Known rows, with every step that occurs
f, u, p, t, k: [ 1.52 -1.83  2.45 -0.72 -0.85  0.00  0.82  2.54 -2.12  2.37  1.49  0.06
 -0.23  2.34  0.12  0.76 -0.89 -0.18  0.55 -2.13  0.67  4.47  0.87  0.47
  2.05]
q, p, t, k: [ 0.02 -1.75  1.10  0.35 -0.83 -1.10 -1.49  2.58  0.04  1.47 -0.59  3.54
 -2.31  2.24 -0.11  0.22  0.82  0.58 -2.17 -1.36  0.03  0.77  0.59  0.45
  2.42]
t, k, f, u, p, q, w: [ 0.57 -3.00  1.14 -0.88 -2.05  0.08  1.45  1.69  0.30 -0.41  0.48 -1.30
  0.09  2.17  0.21 -0.26 -0.73  0.54 -0.48 -2.54 -1.14  5.98  1.64 -0.35
  1.49]
t, w, u: [-1.21 -1.27  0.58 -0.92 -1.09 -3.56 -0.15  1.95  0.34 -2.56  1.49 -2.49
 -1.07  0.20 -0.56  0.15 -2.50  0.45  2.49 -0.06 -0.15 -1.43 -0.18 -0.26
 -1.07]
t, k, f, u, p, q: [ 0.95 -3.31  1.41 -1.15 -0.90  0.29  2.69  1.42  0.21  1.62  0.20 -1.28
  0.62  2.35  0.06  0.18 -3.42  0.14  0.31 -1.88  0.25  5.47  1.54 -0.45
  1.87]
u, p: [-0.18 -0.72  0.45 -0.01 -0.32 -0.02  0.43  0.81 -0.25  0.06  0.78  0.12
  0.53 -0.16 -0.22 -0.02  1.12 -0.16  0.90  0.33  0.53  2.44 -0.99  0.11
  1.49]
w, t, k: [-1.18 -2.85  1.74  0.01 -0.36 -0.07  0.05  1.86 -1.15 -1.71 -0.20 -0.03
 -1.04  1.98  0.68 -0.55  0.87 -0.24 -0.33 -0.06 -0.21  2.91 -0.91  1.18
  0.85]
u, p, t, w, q, k, f: [-0.88 -1.27  0.55 -1.82 -5.04 -1.18 -1.25  1.90  0.78 -1.27 -0.22  2.30
 -2.40  2.20  1.66 -0.45 -4.58  1.43  0.48 -0.45 -1.59  2.59  0.07 -0.99
  0.65]
f, u, p, q, w: [-0.08 -0.99  0.61 -0.38 -1.90 -0.68  0.94  0.96  0.70  0.69  0.59 -2.09
  0.70 -0.18  0.21  0.39  2.02 -0.09  1.06 -2.25 -0.76  5.74  1.45  0.06
  0.56]
p, u: [ 0.88  0.22  0.17  0.08 -0.20  0.68  0.25 -0.19 -0.40 -0.04  0.50 -1.94
  0.98  1.30 -0.54  0.54  2.01 -0.20 -0.16 -1.04  0.04 -1.06  0.43  0.68
 -1.60]
q, p: [-0.56 -1.98 -0.33  0.39  0.67 -1.78 -0.71  0.73  1.65  0.89 -0.95  2.12
 -1.65 -0.14 -1.33  0.36  0.21  0.22 -0.47  0.01  0.33 -0.08 -0.29  0.36
  1.58]
u, f: [ 1.92 -1.47 -0.87  0.39 -0.08 -0.37  0.48 -0.15 -0.13  0.01  0.66 -0.96
 -0.73 -0.88 -0.02 -0.96 -3.10  0.29  0.62  1.68  0.48 -0.38  0.11  0.08
  0.37]
f, u, p, q, w, t, k: [-1.18 -4.04  2.13 -0.32 -2.39 -0.32  0.96  2.77 -0.42 -0.99  0.51 -2.10
 -0.41  1.79  0.94  0.04  2.55 -0.31  1.01 -2.47 -1.38  8.65  0.41  1.30
  1.36]
p, t, w, u, f: [ 1.22 -0.87  0.45 -0.68 -2.97 -3.88 -0.24  2.66 -0.78 -1.71  2.50 -3.08
 -1.21  0.56  0.54 -0.33 -5.79  1.00  2.41  0.82  0.10 -1.60  1.28 -0.21
 -1.39]
w, t, k, f: [-0.70 -3.52  1.55 -0.32 -0.93  0.42  0.78  1.49 -0.81 -2.68 -0.35 -0.44
 -0.41  2.83  0.61 -0.66 -2.79  0.07 -0.66  0.26 -0.77  1.89 -0.18  0.55
  0.10]
t, w, u, p, q, k: [-1.57 -2.47 -0.10 -0.74 -2.68 -2.28  1.02  3.32  1.55 -0.72  0.49  0.49
 -2.38  1.03  0.35  0.83  0.09  0.80  1.59 -1.11 -0.08  2.58 -0.30 -0.46
  1.22]
p, q, w, t, k, f, u: [-0.48 -3.64  1.79 -0.72 -2.79 -0.40  1.20  1.66  0.32 -1.92 -0.33 -2.51
  0.00  2.82  0.93 -0.22 -1.81  0.30 -0.24 -2.50 -2.07  5.11  2.18  0.55
 -0.79]
q, w, t, k, f, u, p: [-0.57 -5.32  2.27 -0.77 -1.96 -0.79  1.11  2.20 -0.87 -3.11  1.33 -2.05
 -0.03  2.50 -0.22 -0.03 -2.10 -0.07  1.26 -1.35 -1.32  5.48 -0.10  0.87
  1.16]
k, f, u, p, q, w, t: [-0.75 -2.48  1.32 -0.45 -3.27 -1.20  2.01  1.29  0.69 -1.76  0.18 -3.93
  1.43  0.83  0.58  0.12 -2.11  0.10  2.06 -1.49 -1.78  7.00  1.58  0.34
 -0.80]
w, q, k, f, u: [ 0.40 -2.81  0.10 -1.82 -1.64  0.11  1.61 -0.84  1.45  0.26 -0.95  1.02
 -2.25  0.72  0.25  0.98 -4.98  1.05  0.19 -1.23 -0.67  1.63  0.83 -0.56
 -0.01]
t, w, q, p: [-2.27 -2.00 -0.11 -0.95 -1.65 -3.57 -2.32  0.96  2.58 -1.55 -0.86  0.74
 -3.28  0.28 -0.30 -0.93 -1.81  0.78  1.32  0.07 -1.01  1.00 -0.86 -0.19
  1.10]
q, k, f, u, p: [ 1.40 -3.66  0.04 -1.15 -0.62 -0.12  2.13  0.63  0.66  0.88  0.24  1.40
 -0.86  0.52 -0.78  1.26 -4.16  0.38  0.52 -0.85  0.39  2.13  0.37 -0.59
  1.58]

Rows
[-1.91 -3.53  1.44  0.02 -3.34  0.05  0.36  2.88 -0.13 -3.04 -0.18 -1.29
  0.10  3.15  1.27 -1.16  1.02  0.45 -0.72 -0.95 -2.17  6.98  0.06  0.46
  0.90] | u, p, q, w, t, k, f
[-1.72 -1.56 -0.42 -1.66 -2.57 -1.13 -1.83  0.75  1.63 -1.84 -0.86  2.60
 -3.98  0.58  1.05 -0.40 -1.01  0.99  0.25 -0.52 -1.40  0.55 -0.96 -0.19
  0.61] | t, w, q, k
[-0.29 -0.64  1.75  0.29 -1.95 -2.00  1.42  2.79 -1.06  0.12  2.08 -1.58
  0.90  0.98  0.07  1.27 -0.28  0.52  2.25 -0.38  0.86  2.19  0.27  0.14
 -0.20] | w, u, p, t
[ 0.77 -2.03 -0.14 -0.80 -1.02  0.27  1.98  1.17  1.26  3.21 -0.59  1.45
 -1.02  0.24  0.30  1.40  0.45  0.08  0.33 -2.32  0.50  5.14  0.72  0.01
  1.88] | f, u, p, q, k
[-1.33 -2.10  0.73  0.43 -1.62 -2.03  0.69  2.25 -0.02 -2.96  1.99 -1.86
 -0.15  0.12 -0.90  0.63  2.64  0.61  2.26 -0.29 -0.37  2.29 -0.98  0.23
  0.34] | q, w, u, p
[ 2.21 -3.07 -1.04  0.71  0.22 -1.05  0.04  0.24  1.02  0.61  0.33 -0.35
 -1.11  0.04 -1.65 -0.10 -0.95  0.37 -0.49  0.30  0.93 -1.62  0.16  1.00
  0.44] | q, p, u, f
[-1.17 -0.99  0.54  0.35 -1.37 -1.89  0.41  1.38  0.05 -2.99  1.25 -1.70
 -0.81 -0.31 -0.35  0.57  2.25  0.84  1.21 -0.88 -0.71 -0.21 -0.02  0.30
 -1.14] | q, w, u
[ 1.67 -3.20  1.65 -0.86 -0.67 -1.78  0.38  1.91  0.25  2.08 -0.28  1.66
 -1.36  2.77 -0.97  0.87 -4.92  0.61 -1.24 -2.13  0.10  1.04  2.19 -0.06
  1.39] | q, p, t, k, f, u
[-1.99 -0.18  0.37 -1.48 -2.20 -1.48 -1.57  0.37  0.91 -2.30 -0.03 -0.77
 -1.67  0.26  0.88 -1.28 -2.28  0.50  1.42 -0.02 -1.38  1.05 -0.45 -0.30
 -0.51] | t, w, q
[ 2.75 -1.06 -0.71  0.28 -0.41  0.45  0.52 -0.26 -0.62 -0.21  1.18 -2.55
  0.45  0.38 -0.60 -0.48 -0.95  0.11  0.04  0.52  0.46 -1.60  0.62  0.66
 -1.22] | p, u, f
[ 1.45 -1.35  0.34 -1.09 -0.11 -0.56  1.80 -0.66  0.31  0.40  0.38 -1.92
  0.90  0.54 -0.62  0.83 -5.46  0.04  1.00 -0.74  0.09  0.01  1.72 -0.64
 -0.80] | k, f, u
[ 1.46 -2.41 -0.27  0.18 -0.20 -1.76  1.78  1.01 -0.32 -1.09  1.78 -2.66
 -0.85 -0.87 -0.76  0.16 -3.17  0.76  1.91  1.60  1.03 -0.75  0.06  0.21
 -0.40] | w, u, f
[-0.20 -4.36  2.06 -0.92 -1.62 -0.40  2.79  2.14 -0.15  0.19 -0.11 -2.80
  0.87  3.09  0.49  0.12 -3.25 -0.30  1.12 -1.51 -0.19  7.63  1.00  0.62
  0.94] | w, t, k, f, u, p, q
[ 0.65 -1.63  1.00 -0.74  0.34 -0.76  1.67  0.49 -0.30  1.11  1.23 -1.65
  0.68 -0.23 -0.92  0.84 -1.12 -0.51  2.24 -0.64  0.87  3.53  0.05  0.19
  1.10] | f, u, p
[-0.53 -1.31  1.38 -2.22 -3.95 -2.05 -0.82  1.99  0.40  0.62  0.65  1.28
 -3.00  1.29  1.22  0.70 -2.80  0.73  2.24 -2.03 -0.74  4.52  0.53 -0.11
  0.93] | f, u, p, t, w, q, k
[ 0.81 -1.47  1.72 -0.43 -2.07  0.49  0.04  2.42 -1.37  0.26  0.69  1.18
  0.47  3.37  0.83 -0.28 -2.43  0.52 -0.94 -0.62 -0.36  2.74  0.61 -0.49
  1.64] | u, p, t, k, f
[-0.03 -4.95  2.42 -0.86 -0.72 -0.56  2.53  2.08 -1.08 -1.26  0.97 -2.25
  0.33  2.48 -0.33  0.22 -4.30 -0.33  1.74 -0.47  0.15  5.47 -0.20  0.71
  1.48] | w, t, k, f, u, p
[ 1.63 -3.16  0.98 -1.26  0.43  0.12  1.42  0.58 -0.44  0.11  0.23 -0.77
 -0.46  1.86 -0.58  0.31 -4.66  0.17 -0.45 -1.41  0.13  0.96  1.39 -0.21
  0.79] | t, k, f, u
[-1.03 -0.34  0.06  0.35 -2.50  0.04 -0.01  1.31  0.90 -0.48  0.08 -0.65
  0.53  0.21  0.72 -0.47  3.76  0.37  0.00 -1.15 -1.35  5.05  0.41  0.01
  0.83] | u, p, q, w
[-1.58 -1.82  0.86 -0.77 -1.38 -3.44  0.40  2.76  0.07 -2.69  2.18 -2.40
 -0.37  0.46 -0.76  0.25 -2.15  0.23  3.65  0.41  0.34  0.89 -1.11 -0.04
  0.40] | t, w, u, p
[-0.43 -3.80  0.33 -2.64 -2.78 -1.66  0.49  0.80  1.56 -1.43  0.37  0.29
 -2.55  1.02  0.15  0.20 -5.65  0.87  2.01 -0.71 -0.93  3.39 -0.19 -0.82
  1.21] | t, w, q, k, f, u, p
[-0.76  0.78 -0.33  0.40 -2.41  0.03 -0.86  0.39  0.83 -0.46 -0.62 -0.47
 -0.09  0.36  0.72 -0.56  3.17  0.48 -0.96 -1.80 -1.72  2.34  1.37 -0.03
 -0.70] | p, q, w
[ 1.25 -3.93  1.42 -1.10  0.32  0.00  2.07  1.38 -0.64  0.19  1.17 -1.01
  0.14  2.17 -0.79  0.26 -4.00 -0.05  0.71 -0.96  0.51  3.24  0.28 -0.33
  2.33] | t, k, f, u, p
[ 1.25 -2.05  0.73 -1.86 -3.38 -1.76  0.11  2.10  0.35  0.45  0.86  1.32
 -1.12  1.79  0.34  0.92 -6.10  0.58  0.85 -1.54 -0.60  1.61  1.61 -1.16
  0.59] | q, k, f, u, p, t, w
[ 0.23 -2.97  2.55 -0.36 -2.08 -1.28  1.49  3.59 -1.63 -1.14  1.86 -0.95
  0.22  3.57  0.23  0.69 -2.59  0.95  0.74 -0.56  0.48  2.11  0.60 -0.26
  0.76] | w, u, p, t, k, f
[-1.12 -1.37  0.88 -0.40 -2.32 -5.47 -1.31  3.31  1.08 -0.63  0.62 -0.03
 -2.34  1.05 -0.71  0.79 -2.77  0.95  1.57 -0.74  0.08 -1.26  0.87  0.17
 -0.20] | q, p, t, w, u
[ 2.18 -1.96  0.91 -1.23 -2.37 -0.15  1.70  1.49 -0.09  1.99  0.48  1.94
 -0.23  1.74  0.31  1.68 -4.48  0.61 -0.01 -1.65  0.07  2.40  1.64 -0.68
  0.87] | q, k, f, u, p, t
[ 0.66 -1.99 -0.81 -0.39 -0.83  0.99  0.70 -0.04  1.17 -0.24 -1.04  2.94
 -1.44  1.00  0.12  0.45 -2.39  0.87 -1.76 -0.23 -0.53 -1.27  0.29 -0.71
  0.47] | q, k, f
[ 0.45 -1.14 -1.08 -0.38 -1.85  0.90  1.31  0.19  1.77  1.13 -2.02  2.35
 -0.80  1.28  1.14  0.39 -1.13  1.00 -2.17 -1.01 -0.82  0.70  1.58 -0.91
  0.09] | p, q, k, f
[ 0.37 -3.68  1.85 -1.42 -1.90 -1.82  0.09  1.21  0.87  1.11 -0.70  1.17
 -2.66  2.84 -0.09  0.53 -5.10  1.19 -0.28 -1.94 -0.35  2.99  1.89  0.05
  1.33] | w, q, p, t, k, f, u
[-0.71 -1.66 -0.12  0.01 -0.90 -0.72 -0.61 -0.11  2.05 -0.12 -0.86 -0.20
 -1.78  0.99 -0.90  0.44  2.04  0.59  0.34 -1.00 -0.03  0.50 -0.42  0.99
 -0.21] | w, q, p, u
